Known rows, with every way that one mark hangs from another:
R(P): [ 12  -4   6   4 -12  -8 -31  30 -25  22  15   3  19  -9  60  14 -49  -3
   8  26  23]
U(E(S(F)) R(P)): [  8   7  31  37 -44   7 -24  29 -42  15  11  27  11   0  59  31 -45  22
  30 -18  35]
E(R(P(F U))): [  4 -49  19  15 -37 -34   3  20  -5  42  -7  14   1  -9   8  15 -19  -9
   1  21  15]
E(P R S): [ -5 -32  13  13 -36 -65  -2  24 -12  13  17  -9   4   7  28  -8 -20  24
   7  -3  37]
R(P(F)): [  6 -20  16  11 -18  -5  -8  13 -19  38  -3   5  16 -11  53  28 -45 -12
  12  24  24]
P(F(U(R))): [ 22 -12  -7  16 -44 -28 -31  45  -6  17   2  23  -4 -22  -5  14 -26  -6
   4  18  18]
S(P(F) R U(E)): [ 11  14  12  17  14  -1 -20  27  -2  20   6 -17   8 -34  37  42 -54   5
  -8  40  16]
E(R): [ 11 -14   7   3 -27 -47 -36  32  -7   9  33   9  -7 -14  10   1 -32  18
   6  16  25]
S(F(E) R(P) U): [ 26  25   4  14  -7  26 -34   8 -33  23   6 -14 -22 -36  53  25 -55  -1
  -7  34   3]
R(P(U(E))): [ 11  -8   1  -1  -5 -13 -17  49  -2  39   6  30  31  -1  56  28 -28   4
  19  28  22]
F(U(E)): [ 19   5 -22 -11  -8 -33 -42  57   6  14  23  32  20 -12  29  22 -17  12
  20  33  20]
S(F P R U(E)): [ 23  32  17  26  23  18 -32  23 -14   6  18 -27  -1 -33  43  39 -64   7
 -13  26  13]
S(R U): [ 28  17   0  -1   8 -16 -58  31 -10   0  28 -27 -13 -38  25  -3 -53   4
 -24  29  18]
S(F(E(R))): [ 11  -2   6  14 -38 -21 -18  15 -11  26  22  20 -28 -17  14  22 -31  19
  20  14  13]
R(P(F(E S))): [-10 -17 -13   3 -31 -17  15   8 -14  63 -18  24  -5 -10  67  25 -40   7
  30  21  10]
S(F): [ 21   3  15  17  -3   0 -29  13 -11  18  20  -8  -7 -16  36  18 -51  -2
   5   2  24]
F(E R): [ 12   5 -26  -6 -29 -44 -18  38   1  27  25  28  -5 -26  28  14 -30  17
  20  39  10]
F(E U(R)): [ 21  14 -34  -1 -52 -30 -41  66  -9  17  13  42 -11 -21  11   8 -26  14
  16  33   9]
S(F R): [ 32  17  15  22  -6   2 -47   3 -18   3  23 -21 -25 -34  27  18 -53   3
  -8   0  17]
P(U): [ 19 -14  -3  -4  -1 -30 -25  43  10  28  14   2   4 -11  20   0 -34  -5
  -2  15  22]

Rows:
[ 10 -14 -25  -7 -50 -42 -27  45 -22  25   9  36  -3 -14  20  11 -11  11
  15  47   1] -> F(E(R(P)) U)
[  9 -14 -37   6 -29 -45  13  42   4  36 -10  15   0 -30   7  30 -22  -4
   9  57  -7] -> S(P(F(E R U)))
[  9 -16  14  17  -5 -28  -1   5 -11  20  -5 -45  -5 -20  34   2 -38   1
 -16   7  34] -> E(P(F) S(R U))
[ 13   8 -31   4 -36 -47 -39  63  -3  17  14  49   0 -11  24   9 -19  27
  22   9  16] -> F(S U(E R))
[  4 -19  -9  -4 -41 -73 -36  53  -5   3  26  29   5  -5   6  -1   0  33
  19   8  26] -> F(U(E(R S)))
[ 17 -11   6  17 -33 -17 -27  29 -21  17  14  35   9  -7  22  34 -12   7
  19  25  10] -> S(F(U(E(R(P)))))
[ -3  -7 -12   0 -27 -39   9  31  -7  35   4   1   7   5  63   7 -29  23
  25  10  31] -> F(E(P S))
[ 17   8  12  15 -22   2 -43  49 -32  12  15   7  11 -18  42   4 -57  -3
  -7  28  23] -> S(U(R(P)))
[ 14  12   4  20 -29 -18 -12  51  -5  22  17  35  26   4  49  39 -31  26
  32  19  36] -> U(E(P) R)
[  1 -17 -24  -2 -16 -47  -7  31  14  43  -3  33   4 -13  29  22 -12  10
  26  16  16] -> P(F(S U(E)))
[ 33  -7 -17  14 -19 -37 -27  29  -4   8  18   5  -8 -30  -4   9 -21  -9
  -5  20   5] -> S(F(R U))
[ 10   9 -14   1 -12 -31 -11  27 -13  18   6 -27 -11 -19  49  -3 -36  21
  -5  21  23] -> F(E(P S(R U)))
[ 14   3  10  13   5 -10  -4  17   8  29   2 -10  13 -22  42  41 -30   8
   3  36  27] -> S(R U(E(P(F))))
[ 19  -6 -17   5 -43 -35 -25  28  -8  19  15  25 -30 -20  -7  15 -12  12
  12  24   2] -> S(F(E(R) U))
[ -5 -59   1  17 -30 -66  37  10  18  55 -18   2 -12   5   7   4  -4   4
   5   3  18] -> E(P(F(S) U) R)
[ 20  12  -4  11   7 -18 -25  49   7  18  11  -3   7 -22  34  32 -41  13
  -5  28  12] -> S(P(U(E)) R)
[ 15 -36  -4   9 -18 -50   2  29  19  41   2   9  -1 -24  -6  11 -17 -10
  -1  21  14] -> P(F(R) U)
